Each row was made from one small tree. The marks that hang from a mark follow it in brackets, in alphabetical order. Every link used is in the known rows. Write each row's tree.
In the rows, 128 means zero.
Known rows
navo{kesok likisal{meripa}}: [136 116 109 133 135  97 135 129 120 135 122 128 126 135 118 135 127 126
 133 124 145 129 144 118 150 153 118 104 111 129 122 102 144 146 111 129
 136]
kesok{meripa}: [138 124 159 137 123 108 130 130 134 118 137 111 133 120 122 119 118 119
 125 124 115 129 126 105 139 138 140 120 101 119 156 125 138 103 138 131
 137]
vatafer{navo{tozi}}: [131 135 136 124 124 146 112 124 142 134 134 133 138 123 131 127  95 121
 157 147  92 125 115 111 152  89 152 108 108 132 151 137 122 114 131 108
 112]
vatafer{meripa}: [140 127 160 129 122 107 127 133 135 134 132 154 137 125 120 124  93 121
 152 112 122 133 113 103 144 114 140 124 100 123 127 139 158 104 134 105
 118]
taguvit{suna{navo{kesok{meripa} likisal}} tozi}: [141 180  88 127 117 134 120 119 142 124 123 165 137  94 131 118 120 140
 108 162 118 125 119 112 104 146 118 123  99 124 177 124 123 108 149 127
 132]
navo{suna zifu}: [142 114 113 140 120 110 135 131 132 135 130 123  94 132 120 129 122  98
 104 111 173 140 128 109 144 129 131 116  98 129 124 119  89 155 108 126
 116]
zifu{meripa{suna{sirab taguvit}}}: [127 119 183 127 111 102 130 145 119 134 126 113 134 132 125 114 121 120
 123  94 114 143 126 126 117 136 124 153 133 120 118 145 125  97 118 141
 118]
meripa{suna{navo{pabafun tozi zifu}}}: [121 124 130 129 118 138 120 136 125 127 126 120 121 135 127 128 129 125
 110 140 104 140 112 143 121 123 135 138 108 119 110 128 111 133 130 128
 104]
meripa{kesok suna{navo sirab taguvit}}: [ 99 117 153 110 129 132 130 126 114 121 112 115 146 150 130 133 119 137
 121 156 107 159 112 172  79 137 107 184 166 122  94 155 129  90 153 121
  95]
vatafer{navo{pabafun tozi{taguvit} zifu{meripa{kesok}}}}: [126 132 142 128 141 142 119 116 134 131 140 120 114 131 145 120 126 102
 160 110 109 129 136 127 134  86 112 112 152 137 132 123 109 149 118 123
 124]
kesok{meripa{suna{navo{likisal pabafun vatafer}}}}: [124 115 141 132 121 126 127 131 125 117 132  93 132 130 125 120 131 144
 111 142 148 122 126 140 128 133 130 127  98 113 139 118 142 122 139 134
 114]
vatafer{meripa{suna{sirab}} navo}: [126 124 156 113 116 139 116 132 135 140 133 130 142 133 126 128  76 118
 168 139 120 134 110 140 145  72 130 138  89 115 137 147 177  95 137  81
  75]
zifu{meripa{kesok suna{navo sirab taguvit}}}: [108 120 178 112 120 119 127 135 112 134 117 111 139 144 130 113 120 130
 131 113 110 151 118 149 100 135  75 169 149 121 103 148 135  90 136 140
 112]
taguvit{tozi{navo{kesok likisal vatafer zifu}}}: [144 159 104 134 130 147 129 114 140 123 139 159 121  89 131 116 130 124
 122 129 112  97 136 122 153 125 123  94 104 135 174 118  96 134 124 132
 148]
taguvit{suna{sirab} tozi{navo{likisal{meripa}}}}: [150 183 114 123 116 152 138 117 141 136 128 175 134  97 121 113 132 121
 123 138 122 104 125 125 124 143 126 118  99 122 197 126 133  92 129 115
 161]
suna{navo{kesok tozi vatafer zifu{meripa}} taguvit}: [124 117  98 127 139 137 115 132 122 117 127 116 108 128 140 130 130 143
 117 125  76 139 150 123  93 117 161 156 174 144  74 116 112 175 115 151
 120]
tozi{navo taguvit}: [143 134 142 137 130 174 127 120 133 111 149 165 141 120 123 110 166 106
 146 121 101 131 119 101 168 132 160  99 151 134 154 134 106  88 141 132
 188]
tozi{navo{zifu}}: [142 125 139 130 123 173 128 127 133 132 139 148 113 129 111 111 135  95
 127 120  86 131 120 111 178 117 132 106  83 128 156 126 102 111 128 127
 160]
meripa{suna{navo{pabafun tozi vatafer} sirab}}: [119 118 130 123 124 140 126 134 121 127 123 113 136 138 129 134 130 146
 117 142 128 116 114 157  95 121 135 153 119 123 103 137 118 134 127 121
 113]
taguvit{tozi}: [145 167 150 135 119 111 122 122 141 121 133 165 141  79 133 122 111 123
 122 131 103 120 112  96 126 140 149 117 110 130 169 140 107  88 133 126
 136]
zifu{meripa{suna{navo{kesok pabafun}}}}: [123 119 157 122 113 125 117 144 116 136 123 121 134 135 124 109 127 127
 126 106 126 146 114 125 126 129  87 140 103 119 118 134 125 108 127 145
 117]
zifu{meripa{kesok suna}}: [115 123 179 122 116 102 132 136 121 144 120 120 137 145 126 105 113 123
 143 102 117 131 114 137 132 135  53 130 126 116 131 146 125  90 133 140
 116]
pabafun{meripa{kesok} navo}: [105 127 149 118 133 108 119 127 136 149 119 143 138 136 124 164 112 155
 139 136 103 131 113 117 158 128  97 131 122 125 147 176 188 101 189 124
 136]
suna{navo{tozi vatafer} sirab}: [128 120 124 117 134 151 123 128 125 127 124 121 135 128 134 138 123 152
 128 148  98 102 112 130  90 122 142 159 120 138  92 134 122 140 127 120
 146]
zifu{meripa{kesok suna{navo{tozi vatafer} sirab}}}: [109 122 162 115 122 120 130 134 119 143 118 109 138 147 133 111 118 138
 144 113 108 116 115 154 106 128  51 149 135 122 109 145 133 110 130 138
 118]
meripa{kesok suna}: [107 124 156 124 123 107 136 128 124 135 117 128 144 151 123 123 111 127
 135 138 115 133 106 157 126 138  74 129 135 115 135 152 117  89 148 122
 100]
vatafer{navo{kesok{meripa} suna tozi}}: [127 130  81 129 128 139 117 127 141 129 134 113 133 129 134 129 104 116
 156 145 148 131 138 125 143  84 126 103 112 132 154 121 131 154 129 113
  95]
zifu{meripa{kesok}}: [123 125 182 122 124 104 129 130 121 143 122 129 136 137 127 106 113 122
 147  96 117 131 116 115 133 137  58 127 126 125 131 144 122  94 132 140
 138]
meripa{kesok suna{sirab taguvit{tozi}}}: [107 141 158 120 128 102 140 123 124 121 118 126 147 129 136 131 114 127
 125 138 110 141 125 170  82 141 113 165 180 122 126 157 120  88 143 120
  97]
suna{navo{pabafun} taguvit{tozi}}: [128 148 143 122 131 154 106 121 122  99 126 147 139  90 136 130 134 146
  99 148 134 174 122 110  79 135 197 172 153 137 113 131 116 103 140 138
 119]
tozi{navo{pabafun{meripa}} taguvit}: [140 132 141 139 138 177 128 124 127 119 149 160 138 121 127 123 179 115
 145 107 138 134 127 108 156 124 157 104 155 133 148 133 129 116 147 135
 190]
kesok{meripa{suna{navo{likisal zifu}}}}: [126 119 145 131 116 122 128 134 129 120 134  93 122 129 125 120 124 125
 108 144 114 134 124 136 138 137 127 129  92 112 140 118 142 114 140 133
 113]
kesok{meripa{suna{sirab}}}: [129 121 159 133 117 105 136 137 130 120 134  97 134 128 124 123 121 117
 121 129 114 125 126 135 124 137 133 136 103 111 150 131 142 102 136 125
 122]
likisal{navo}: [135 122 134 121 126 146 127 149 133 124 122 138 142 123 114 134 124 119
 125 156 115 136 114  98 165 144 147 121  98 127 140 120 128 106 116 126
 136]

Which tree is each row?
[138 135  95 129 128 141 129 123 133 137 120 139 112 140 123 126 132 147
 107 140 139 111 124 123 114 130 130 121 108 127 128 115 101 160 123 128
 135] : taguvit{suna{navo{likisal pabafun tozi vatafer zifu}}}
[134 138  91 132 135 138 117 123 144 130 139 138 114 130 139 130 116  96
 157 135  68 128 136 115 142  90 137 103 141 137 143 123 105 152 123 112
 122] : vatafer{navo{kesok tozi{taguvit{suna}} zifu}}
[123 120 133 134 123 125 129 131 128 117 133  92 132 130 129 121 130 146
 116 143 138 116 131 144 126 130 132 123 109 115 137 116 143 134 136 136
 113] : kesok{meripa{suna{navo{likisal pabafun tozi vatafer}}}}
[112 122 149 122 118 107 119 142 135 149 122 129 135 131 122 168 118 150
 122 135 100 128 113 126 154 127 135 145 103 116 142 177 191 101 177 120
 123] : pabafun{meripa{suna{sirab}} navo}
[103 127  96 125 138 107 127 124 140 153 118 128 131 142 133 166 118 180
 143 134 157  93 132 137 148 111  97 112 148 134 136 164 183 160 168 129
 123] : pabafun{meripa{kesok} navo{suna tozi vatafer}}
[141 161 128 133 129 154 128 115 136 127 138 159 137  87 131 122 138 146
 125 126 155  97 130 121 146 123 138  99 105 131 176 128 122 124 135 132
 153] : taguvit{tozi{navo{likisal pabafun{meripa} vatafer}}}
[137 130  91 147 127 105 139 131 137 125 134 116  95 127 136 135 125 105
 109 110 143 139 154 121 122 120 180 119 163 140 105 114  91 191  99 135
 109] : navo{suna{taguvit} tozi zifu}
[139 132 118 150 151 101 148 114 126 124 142 116  90 130 143 134 167 108
 128  93 146 112 165 133 134 143 154  94 176 138 100  80 122 206  85 140
 160] : navo{likisal{meripa} pabafun tozi{taguvit} zifu}
[135 120  99 138 133 105 145 115 125 121 125 106 127 114 133 139 131 167
  97 127 252  97 156 140 105 137 172 126 155 140 113 118  97 175 100 130
 114] : navo{likisal suna{sirab taguvit{tozi}} vatafer}
[127 114 122 127 131 148 119 117 124 125 128 110 132 130 127 133 118 135
 124 141 234 155 136 126 141  96 162 117 118 132 131 120 110 144 120 115
  89] : vatafer{navo{likisal pabafun suna{taguvit}}}
[146 138 102 134 132 165 137 125 133 126 144 160 111 137 127 106 173  80
 143  97  79 128 140 117 142 128 108 112 153 133 151 123  99 129 126 135
 191] : tozi{navo{kesok zifu{meripa}} taguvit{suna{sirab}}}
[119 123 159 121 125 102 134 132 118 141 115 128 132 144 113 128 121 124
 150 124 119 131 119 141 134 152  91 133 133 114 131 124 180  83 118 120
 117] : likisal{meripa{kesok suna}}
[117 113 108 129 133  98 120 121 130 126 123 122 108 135 118 150 127 126
 110 131 100 140 145 127 166 139 137 120 121 126 131 125 143 134 129 133
 118] : pabafun{navo{kesok likisal{meripa{suna{taguvit}}} zifu}}
[131 113  80 119 138 140 130 152 117 130 112 126 127 136 110 145 151 116
 139 133 208 146 146 117 145 149 119 121 114 127 124  78 181 152  82 130
 124] : likisal{meripa navo{kesok pabafun suna}}
[125 113 116 116 135 141 127 128 119 121 124 105 133 131 130 137 127 131
 114 156 124 139 123 136 101 140 114 160  95 132 101 121 133 136 144 124
 141] : suna{navo{kesok{meripa} likisal} sirab}
[132 121 162 124 118 104 134 140 119 138 120 124 127 133 110 135 125 118
 139 118 115 128 121 129 130 151 135 141 113 113 127 120 179  90 105 116
 126] : likisal{meripa{suna{sirab}}}
[139 132 111 140 137 167 128 123 132 105 152 152 139 122 128 110 170 100
 150 120  95 132 136 110 161 128 141  96 155 133 159 122 117 109 146 138
 186] : tozi{navo{kesok{meripa}} taguvit}
[117 123 111 129 120 128 120 141 124 118 126 120 121 135 130 132 124 124
 108 146  75 158 129 143 110 126 165 153 148 126  98 131 115 135 131 134
  93] : meripa{suna{navo{kesok tozi zifu} taguvit}}
[118 117 123 128 125 103 112 128 134 133 125 131 112 132 122 136 120 114
 118 115  73 138 128 115 163 124 101 123 103 126 142 147 119 119 141 138
 124] : pabafun{navo{kesok zifu{meripa{suna}}}}
[122 134 103 137 127 115 119 117 145 118 131 142 135 121 132 143 133 136
 127 136 132 126 125 106 156 126 159 104 148 137 143 149 119 124 146 132
 136] : pabafun{navo{suna tozi{taguvit}}}
[110 120 169 117 120 122 127 132 113 140 118 113 138 147 129 106 124 137
 132 115 143 140 113 148 125 135  47 138 120 118 116 138 128 105 136 144
 113] : zifu{meripa{kesok suna{navo{likisal pabafun}}}}
[118 138 158 122 126 100 133 128 119 129 117 132 133 127 120 130 122 129
 143 125 115 140 129 142 117 154 120 142 161 117 133 123 181  80 118 124
 110] : likisal{meripa{kesok suna{taguvit{tozi}}}}
[131 105  75 117 141 132 135 151 117 126 111 114 126 137 111 151 145 136
 137 139 189 122 157 125 130 150 145 139 146 132 108  84 187 155  71 127
 122] : likisal{meripa navo{kesok suna{sirab taguvit} vatafer}}
[136 132  82 153 156 104 136 122 133 115 144 135 100 130 150 135 158  88
 133  90  98 129 160 123 107 120 139 105 182 146 104 105  74 214 106 140
 152] : navo{kesok pabafun tozi{taguvit} zifu}
[133 132 132 127 127 142 116 124 143 137 137 125 113 125 133 128  98 104
 148 137  74 125 123 114 155  87 145 109 106 133 144 128 112 135 121 110
 111] : vatafer{navo{tozi zifu}}
[128 116 115 130 128 103 144 120 119 141 117 113 124 142 117 131 127 137
 126 129 240 128 136 134 149 153 100 104 118 126 122 104 148 142 109 126
 118] : navo{likisal{meripa{kesok}} suna}
[152 174 103 128 121 152 140 113 146 135 131 166 118 100 126 115 132 125
 112 133 119  85 132 131 124 132 122 114 100 126 190 126 101 122 123 118
 158] : taguvit{suna{sirab} tozi{navo{likisal vatafer zifu}}}
[122 126 125 128 137 149 119 122 118 107 125 119 135 123 136 135 139 155
 103 149 145 164 136 127  96 131 199 153 164 141  83 117 115 153 133 143
 122] : suna{navo{likisal pabafun tozi} taguvit}
[127 106 113 115 146 142 128 125 107 129 121 109 104 138 128 144 145 116
 109 132 144 146 135 143  93 139 108 167 100 134  78 100 133 169 113 124
 143] : suna{navo{kesok likisal{meripa} pabafun zifu} sirab}
[122 116 133 122 122 123 127 152 123 150 123 123 132 136 125 154 122 151
 127 134 118 124 115 134 118 127 124 152 108 119 110 152 177 133 157 122
 123] : pabafun{meripa{suna{navo{kesok vatafer} sirab}}}
[141 139 116 136 128 131 122 127 133 115 133 164 137 126 130 124 151 121
 129 135 104 141 113  94 116 149 151 124 161 130 131 134 105 102 144 128
 162] : tozi{taguvit{suna{navo{kesok}}}}
[138 125  85 147 138 110 144 121 136 120 136 120 127 128 145 137 146 147
 137 113 188  75 145 130 103 122 160 108 188 145 107 124  97 187 101 128
 146] : navo{suna{sirab} tozi{taguvit} vatafer}
[115 125 114 128 124 135 118 138 120 112 123 122 139 134 130 133 132 138
 111 144 112 162 127 145  98 125 166 154 151 125 100 132 118 133 135 135
  93] : meripa{suna{navo{kesok pabafun tozi} taguvit}}
[127 107  99 122 135 145 115 125 120 125 121 126 133 133 124 132 126 162
 115 157 141 121 119 121 127 131 120 127 101 135 101 118 112 147 135 133
 131] : suna{navo{kesok likisal vatafer}}
[132 132 102 140 127 109 142 131 133 122 128 117 131 127 136 139 123 123
 120 120 167 135 145 127  96 125 187 139 169 141 106 132 108 165 112 126
 117] : navo{suna{sirab taguvit} tozi}
[140 111  96 134 135 172 140 115 125 134 136 126 105 142 117 115 146 129
 123 106 230 104 148 143 171  98 118  89  91 132 134 102 111 185 106 125
 136] : tozi{navo{likisal pabafun suna vatafer{meripa} zifu}}
[143 161  95 130 126 150 128 118 139 123 136 165 138  90 130 117 123 129
 138 126 151 101 130 124 132 112 123 109 108 134 172 129 122 123 128 119
 136] : taguvit{tozi{navo{kesok suna{sirab} vatafer{meripa}}}}
[127 118 116 126 149 152 131 115 119 116 129 113 133 131 144 139 154 159
 119 141 158 101 130 145  84 129 148 146 154 143  78 118 110 174 122 130
 159] : suna{navo{likisal pabafun tozi{taguvit} vatafer} sirab}
[142 126 104 152 146  95 148 113 141 128 148 121  95 129 149 130 130 138
 141 103 120  64 160 134 149 115 154  81 176 142  96 102 115 216  97 128
 142] : navo{likisal tozi{taguvit} vatafer{meripa} zifu}
[115 137 175 118 120 121 135 131 121 134 123 123 142 131 132 105 122 120
 139 102 111 136 127 150 113 132  76 149 153 122 135 149 129  86 132 140
 121] : zifu{meripa{kesok suna{sirab taguvit{tozi{navo}}}}}
[129 114 147 111 129 146 125 128 115 129 119 117 131 130 122 138 129 136
 118 152 130 136 111 128 109 150 131 164  95 129  93 119 154 111 127 118
 146] : suna{navo{likisal{meripa}} sirab}
[112 122 181 124 118 101 131 136 118 137 120 117 138 142 128 108 116 126
 136 101 117 144 124 138 122 136  81 143 153 120 122 147 127  92 132 144
 108] : zifu{meripa{kesok suna{taguvit}}}
